Each row was made from one walk, in order. Every step used is in the known rows, and no mark comes twice. Write each row's walk.
In the rows, zero is written as 128.
Known rows:
K > Y > C > Q: [118 146 128 140 132 123  79 130 155 155 130 136 139 128  80 188 148 116
 110 167 100  56 106 155 160 137 135 144 105  90 123 176  92  78 145 117
 127 196  87 135 120 160 106]
K > Y > C > Q > B: [ 64 139 146 140 124 120  69 120 164 150 142 113 138 120 115 164 122 137
 122 151 153 105  93 199 112 112 137 132 101 140 142 139 127  83 136  82
 143 127 131 139 130 204 122]
K > Q > C: [190 165 146 125 128 140 114 121  71 123 111 175 111 109 141 195 146  79
 102 139 119 128 108  82 166 178  94 141 108 147 142  91 126 176  94 174
 111 115 214  56  85 138  97]
E > Q > B > Y > H: [105  65 137 106 114 100 136 140 144 121 149  80 133  98 122  85 135 159
 121  92 161 104 163 174 102  89 109 107 175 158 184 108 153 154 123 126
 148 108 151 138 133 150 129]
E > D: [157 103  69  48 140 129 157 149 171 120 136 132 132 149 110  93 132 112
  87 143 126 148  72 115  46 107 159 145 155 183 106 158 144 109 100 138
 123 119 104 127 157 129 159]
C > Q > K > Y > B: [ 92  84 146 194 133 113 114  95 158 159 136 151 151 173 175 191 145  97
 151 160 120 110 123 135 146  83 111 165 106 118 114 148 121 119 163 153
 126 123 155  88 139 218 130]
C > Q > K > Y > H > L: [ 76 133 157 156 129 105 127 145 139 152 189 162 165 159 108  89 101 137
 111  97 129 116 119 155 159 155 132 125 132 129 150 158  71  55 134 146
  69 115 161 152  96 130 198]
B > Y > H: [133  59 108  98 135 100 162 149 143 111 139 105 130 113 112  73 139 136
 114  96 133  87 164 143  93 122 132 144 178 117 163 125 143 142 131 152
 123 136 135 127 112 123 166]
J > Y > B: [141  85 124 140 167 123 138  86 127 204 128 154 120 129 139 144 180 102
 145 120 142 173 155 101  67  85 143 151 155 115  90 125 157 145 127 133
 134  97  63  78 176 209 121]
W > L: [109 138  91  66 121 159 146 131 106 115 120 157 146 121 140  77  95 135
 122 113 129 145 121  91 129 174 210 122 121 150  68  74 120 103 116 106
  59 104  86  86 188 175 107]
C > Q: [142 109 132 112 103  85  96 122 128 148 117 167 131 116  91 137  97 122
 106 148  87 127  99 139 144 170 137 123 121  84 126 162 134  83  77 107
 125 162  75  86 143 138 122]
E > Y > C > Q > H > L: [ 75 165 159 149 105 124 125 141 111 123 172 137 147 147  54 111 165 167
 107 111  93 159  94 139 181 160 125 127 128 120 133 133  68  55 133  94
 114 134 124 184 138  61 172]
J > Y > E: [185 150 115 139 123 148 155  96 124 164  96 115 106  96 146 128  98 127
 161 133 125 165 171 102 100  96 160 116 144  79 104 151 186 157 109 139
 151 114  29 171 138 127  94]
Q > K: [168 123 113  93 150 133 145 124 108 122 122 171 139 154 203 110  88 121
 131  92 158 144 116 101 145 128 132 132 127 130 105 102 142 116 101 133
 109  99 177  86 105 118 139]
B > Q > C: [185 197 126 104 154 151 108 145  87 105  99 171 105  89 128 153 157  86
 102 132 147 126 114  76 146 170  81 116 106 127 148 109 101 200 139 127
 114 124 172  82 144  79 112]
J > Y > B > Q: [133 113 142 156 181 125 102 122 127 142 109 149 103 110 148 126 174  98
 150 151 131 158 156  98  91 126  97 147 127 102  99 114 106 191 162  98
 147 115  84  57 198 154 127]
Q > K > Y: [108 120 138 161 149 147 124 131 117 130 123 125 129 189 192 140 100  81
 134 121 154 100 115 115 122  96 163 136 108 134  85 140 147 137 146 166
 122 139 188  87  76 145 135]
M > X: [149  66  72  50 168  90 197  87 128 150 126 182  82 183  95 132  80 133
 128 105 111 135 118  56  76 191 152  96 128 140  82  88 168 140  70 121
 117 166 105 103 124 140  92]
W > L > H: [107 177  99 112 119 144 139 127  57 122 132 144 119 145 141  69 112 132
  93  91 113 153 106 140 138 198 185 124 111 180  69  55  82  89  96 132
  46  70 106 103 184 115 140]
Y > B > Q: [135 131 124 130 165 108 129 130 145 103 103 143 116 125 147 116 139 112
 156 156 124 138 141 110 101 155  78 148 114 130 116 110 100 166 159  89
 141 128  96  62 208 136 132]
C > Q > B > Y: [ 91  67 141 133  90 116  84 150 124 103 111  97 126 117 129 104 103 138
 120 163 133 127 106 180 106 107 144 122 128  99 131 130 162 167 143 109
 159 126 140 133 101 137 115]
M > B > Q > C: [172 168 112 123 164 177 122 149 103  95 100 178 111  99 108 155 135  94
 130 144 144 138 113  84 158 154  86 137 114 145 176 135 118 185 118 131
  97 115 149  91 143  97 114]
K > Q: [154 114 141 132 135 105 128 129  86 118 111 141 114 140 152 146  91  96
 132 148  95 135 120 110 127 195 131 145 123 140 103  87 141 124  71 139
 132 139 157  50  98 166 112]
Y > B > Q > C: [170 182 128 120 160 142 117 123 111 115 106 177 114  92 139 179 192  93
 121 147 146 131 121  82 146 143  55 143 105 134 151 108  95 204 162 127
 114 108 171  70 176 122 112]
J > Y: [162 103 128 112 164 143 119 117  86 190 121 152 102 117 124 105 137  95
 112  99 147 172 142  86  64 109 190 125 160  96  82 137 166 147  96 135
 133 121  65  79 126 154 121]
Y > E > D: [175 138  63  80 109 143 181 131 194 102 123 105 130 128 125 105 108 136
 120 168 109 149  98 121  71  86 141 144 144 165 129 169 160 126 109 149
 139 112  72 200 165 118 141]
H > L: [131 176 107  80 146 116 159 148 100 163 149 153 143 165  98  48  77 135
 122  93 141 171 101 104 103 188 164  97 138 147  99 127 118  66 101 119
  83 128  87 137 115  77 156]
C > Q > K: [158 111 142 120 112 110 100 117 114 128 127 192 149 139 174 145  87 128
 113 122 119 134 105 128 192 136 114 130 109  88 125 140 122 100  95 117
 116 110 168  84 113 130 139]
B > Y > J: [180  77  86  89 134 173 149 120 156 142  93  89 110 134 128 126  90 143
 170 156 114 138 188 101  65 126 157 131 129 100  92 150 147 155 137 173
 136 164 108 200  49  64 120]
K > Y > E > Q > H > L: [ 75 195 168 179  92 125 150 128 105 121 156  92 122 162  96 110 141 143
 141  97 102 164 122 118 174 144 142  81 124 167 136 130 112  87 126 132
 131 144 101 184 142  66 126]
J > Y > C > Q > H: [ 85 120 168 161 114 118  79 115 128 131 147 151 117  95  76 161 226 125
  94 105  86 135 119 141 159 138 146 155 132 105 154 132 107  77 113  99
 153 139 116 101 162 137 148]
C > Q > K > Y: [103 108 160 187 124 131  87 127 122 130 127 144 138 171 170 163  99  89
 127 148 119  92 103 135 157 106 150 142  96  95 103 161 124 124 145 160
 126 148 181  92  86 153 134]
Y > H: [136 101 102  76 153  84 177 125 154 147 153 137 140 117 109  80 121 135
 113  66 137 112 152 133  86 154 131 137 173 149 167 122 145  80  85 125
 107 124 123  95 154 153 170]

Which walk is each row?
[133  68 116 114 111 158 105 112 176 144 104  90 120 116 127 144  76 162
 167 179 118 150 170 153  76 117 144 130 111 104 121 150 145 140 136 142
 147 135 129 206  60 113 127]
C > Q > B > Y > J
[111 121 115  99 134 104 166 167 124 134 175 122 145 139  86  31 113 151
 117  88 141 132 136 143 111 161 138 118 168 136 147 126 100  97 139 141
  86 122 124 169  94  84 185]
B > Y > H > L
[143 175 142 158 160 154 102 125 119 114 108 157 113 111 141 195 198  71
 124 162 142 109 116  89 142 126  65 139  95 140 140 124  91 212 187 153
 119 123 183  71 153 131 115]
K > Y > B > Q > C
[131 174 104 132 182 167 123 136 148 136 132 120 141 159 159 166 158 113
 137 117 169  59 129 125 141  93 137 149 106 139 103 135  95 109 176 146
 112 158 161 144  83 149 128]
Q > K > Y > C
[ 84 130 159 157 132 108 118 145 112  53 120 120  92 121 124  93 172 109
 115 101 103 157 124 112 124 179 125 141 124 152 145  96 115 132 131  84
 160 133 158  58 190  66 175]
B > Q > H
[121 135 107 115 145 149 109 153 132 101 123  84 122 115 139 141 150 140
 133 154 164  85 133 166 120 115 122 148 123 145 125  92 121 156 171 120
 146 133 158 157  76 156 103]
K > Q > B > Y > C
[173 161  90  70 159 165 157 131 130 137 120 104 137 128  96 155 152 157
 132 130 147  92 131 115 120  98 109 129 138 113  87 126 117 123 148 103
 139 158 100 175 133  98  97]
E > Y > C
[ 76 109 143 124 108  90 127 158 138 137 184 128 159 125  80  45 109 167
 110 115 136 140 117 183 125 154 129 112 156 126 167 140  98  83 136 117
  91 100 136 177 106 116 188]
C > Q > B > Y > H > L
[113  94 135 112 101 133 110 148 101 109 107  66 115 122 144 107 113 146
 135 136 160 129 129 149 111  79 135  86 144 144 123 109 173 192 137 115
 172 129 131 132 110 120  69]
E > Q > B > Y
[142  77 122  94 132 114 185 120 137 140 148 115 146 119  96 107 124 154
 125  89 128 114 158 136  93 105 104 130 171 128 137 124 146 126 107 116
 129 118 139 140 157 123 161]
E > Y > H
[ 81 112 146 134 121  97 143 161 119 121 177 118 149 137 113  48 102 156
 124 109 143 145 132 171 116 169 119 123 153 161 155 103 102 113 137 138
 101  87 180 155  81 130 182]
K > Q > B > Y > H > L
[ 81 111 153 164  91 112  89 132 135  88 137 122 121 108  83 152 207 136
  95 125  79 107 115 157 174 146 133 161 132 101 163 135 100  95 141 110
 153 162 136 132 140 102 148]
B > Y > C > Q > H
[198 167 134 116 105 142 149  98 107 126 109 137 140 123 205 165  83 163
 162 112 141 140 155  99 220  92  84  80 115 130 133 114 149 147 101 134
 144 110 123 146 133 104  58]
Y > E > Q > K
[ 86 158 147 155 161 121 141 161 132 123 181 139 151 158 130  65 107 126
 127  93 152 122 137 136 141 162 115 125 131 151 139 132  57  94 167 132
  82 112 175 143 106  96 207]
B > Q > K > Y > H > L
[135 169 110 171 109 142 166 110 152 130  95  69 112 141 152 147  79 115
 174 162 116 106 156 124 106 105 160 123 109 116 109 165 178 142 148 160
 147 157  74 184 117 122  99]
K > Y > E
[168 134 138 121 123 145 104 117 122 125 130 174 161 125 158 182 128 154
 121 136 124 103 115 137 213  99  81 134 103  78 115 138  95 114 136 107
 125 117 170 138 116 117 121]
E > Y > C > Q > K
[143  80 135 105 162 112 143 119 135 181 159 145 123  96 103  86 156 120
 108  65 147 138 171 125  66 116 153 143 189 120 148 131 149 116  92 137
 117 103  99  91 146 171 168]
J > Y > H
[ 93  53 141 130 117  95 131 146 140  98 151  97 129 107 141  90 124 140
 123 115 146 105 156 183  93 134 115 155 160 153 176  88 145 151 129 138
 136  94 202 120  98 176 164]
K > Q > B > Y > H
[163 145 125 113 133 130  96 117 133 128 134 190 154 122 167 164 118 143
 117 128 132 102 114 134 208 130  95 140 103  90 132 134  91  89 123 114
 107 122 158 120 109 141 127]
Y > C > Q > K
[137  82 117 120 137 124 181  98 140 160 119 121 147 154 126 157 147 141
 157 147 121 151 135 106  89  73  92 140 144 119  82 118 151 155 144 116
 146 113 108 116 187 159 113]
E > Y > B
[106 112 147 185  70 145 155 115 121  75 110  76 107 117 106 138 153 156
 174 116  85 151 156 125 197  97 125 111 146 157 191 136 176 141  97 133
 173 143  88 169 164  79  86]
M > B > Y > E > Q > H
[ 48 174 164 172 114 114 104 144 127 130 177 134 139 159  59 114 173 131
 104 113  98 137  86 146 171 177 155 128 115 139 137 143  64  39 147 115
 106 152 130 163 120  93 177]
K > Y > C > Q > H > L
[219 198 129 118  84 166 134 114  87 123  90 117 112  78 128 204 159 129
 127 146 128 111 146  79 208  93  76  75 122 114 163 125 145 224 128 168
 138 141 122 171 116  75  26]
B > Y > E > Q > C
[170 139  93 134  90 139 169 128 135  93  80  71 110 114 150 110  83 145
 161 164 115 115 164 122 121 104 141 125 134  82 121 143 182 182 152 152
 155 147  67 213 102  74  87]
B > Y > E
[144 166 121 186 108 154 160 106 145 113 100  93 123 150 199 158  73 117
 173 153 129 110 153 125 143  84 135 129 100 117 115 151 164 149 153 167
 139 130 129 188  98 126 110]
Q > K > Y > E
[152 154 114  94 128 114  89 123 151 154 126 159 146 101  78 168 141 139
 108 150  99  88 109 145 164 158 117 137 119  83 134 159  93  61 107  95
 121 178  72 131 141 145 106]
Y > C > Q
[150 124 110 110 111 120  84 142 139 129 114 130 135 101  82 158 148 141
 103 170  98  70 117 155 167 133 121 143 125  56 132 165  92 113 145 114
 135 189  79 151 107 126  98]
B > Y > C > Q
[114  99 155 151 137 113 141 122 144 146 160 124 149 145 155 139 132 120
 130  78 146  78 155 139 149  94 111 118 145 155 164 137 122 119 124 161
 118 128 186 110 115 163 140]
E > Q > K > Y > H
[ 76 102 176 191 145 115 107 117 122  94 129 137  95 114 132 125 223 104
 136 109 108 178 145 109 113 138 116 167 131 142 139  91 111 153 149  91
 165  98 144  52 213 127 169]
J > Y > B > Q > H
[100  68 147 148 110 124 107 154  96  86 110  79 104 133 165 113  97 122
 135 163 144 132 125 161  94 129 143 136 126 134 114  88 172 190 137 134
 165 109 192 110  67 154 116]
K > Q > B > Y
[161 120 126 126 120 138  91 134 124 109 127 167 154 122 169 166 130 144
 116 146 133  87 119 146 209 111  99 145 110  66 131 139  88 126 149 128
 121 132 170 138  85 123 122]
B > Y > C > Q > K
[ 87 112 148 110 101  96  85 116 146 152 129 140 139 111 125 119  80 140
 117 137 142 157  85 184 100 142 142 118 114 138 148 125 163  85  86  76
 141  98 124  96 153 186 133]
C > Q > B
[ 78 169 140 122 126 110 157 145  97 125 164 141 128 165  89  49 138 135
 108  72 118 192  94 113 123 192 166 122 142 169 129 108 113  53 106 114
 100 118 132 125 134  61 186]
Q > H > L
[100 172 155 162  77 123 154 141  93 105 146  92 125 141  95  86 144 167
 136 103 102 171 129 116 186 144 133  78 139 147 144 120 114 115 135 129
 137 133  96 195 133  33 121]
B > Y > E > Q > H > L
[191 217 142 138  99 167 132 103  95 147 100 122 113  94 125 224 159 112
 129 143 131 104 139  78 197  95  91  73 107 140 153 142 141 195 123 169
 133 151 125 158 127 105  26]
K > Y > E > Q > C
[ 90 141 130 100 120 115  78 116 160 149 139 133 146 106 113 142 112 158
 116 140 152 128  94 194 123 132 126 126 108 141 155 122 131  75 107  64
 135 108 114 128 151 198 126]
Y > C > Q > B
[176 120  82  95 123 162 158 123 177 134 124 115 116 110 125 113 137 124
 115 164 114 169 118 115  60  57 159 145 153 140 111 174 165 141 117 149
 147  98  49 196 158 139 136]
J > Y > E > D
[101  81 114 114 117 130 121 155 114  99 109  79 116 133 152  79 105 132
 129 137 166 136 119 160  67  96 161 130 137 133 116 106 183 178 144 122
 153 112 151 129  94 126 120]
Q > B > Y
[ 94 166 154 149  92 130 126 103 136 146 115  65 121 120 162 153  79 148
 170 141 162 142 136 162 121  79 124  65 111 179 142 124 185 144 109 108
 176 114  96 162 154 171  55]
K > Y > E > Q > B
[143 114 105 124 156 173 145 103 173 176 108  87 116 166 129 163  81 119
 177 149 115 126 177  97  52 124 177 133 107 132  82 174 142 103 128 178
 129 177 120 177  64 111 132]
K > Y > J
[ 97 124 138 183 169 119 115 135 149 105 109 113 110 145 149 145 148  87
 164 173 125 112 139 117  93 127  93 154 104 133 105 127  96 174 192 110
 152 148 118  66 183 150 130]
K > Y > B > Q
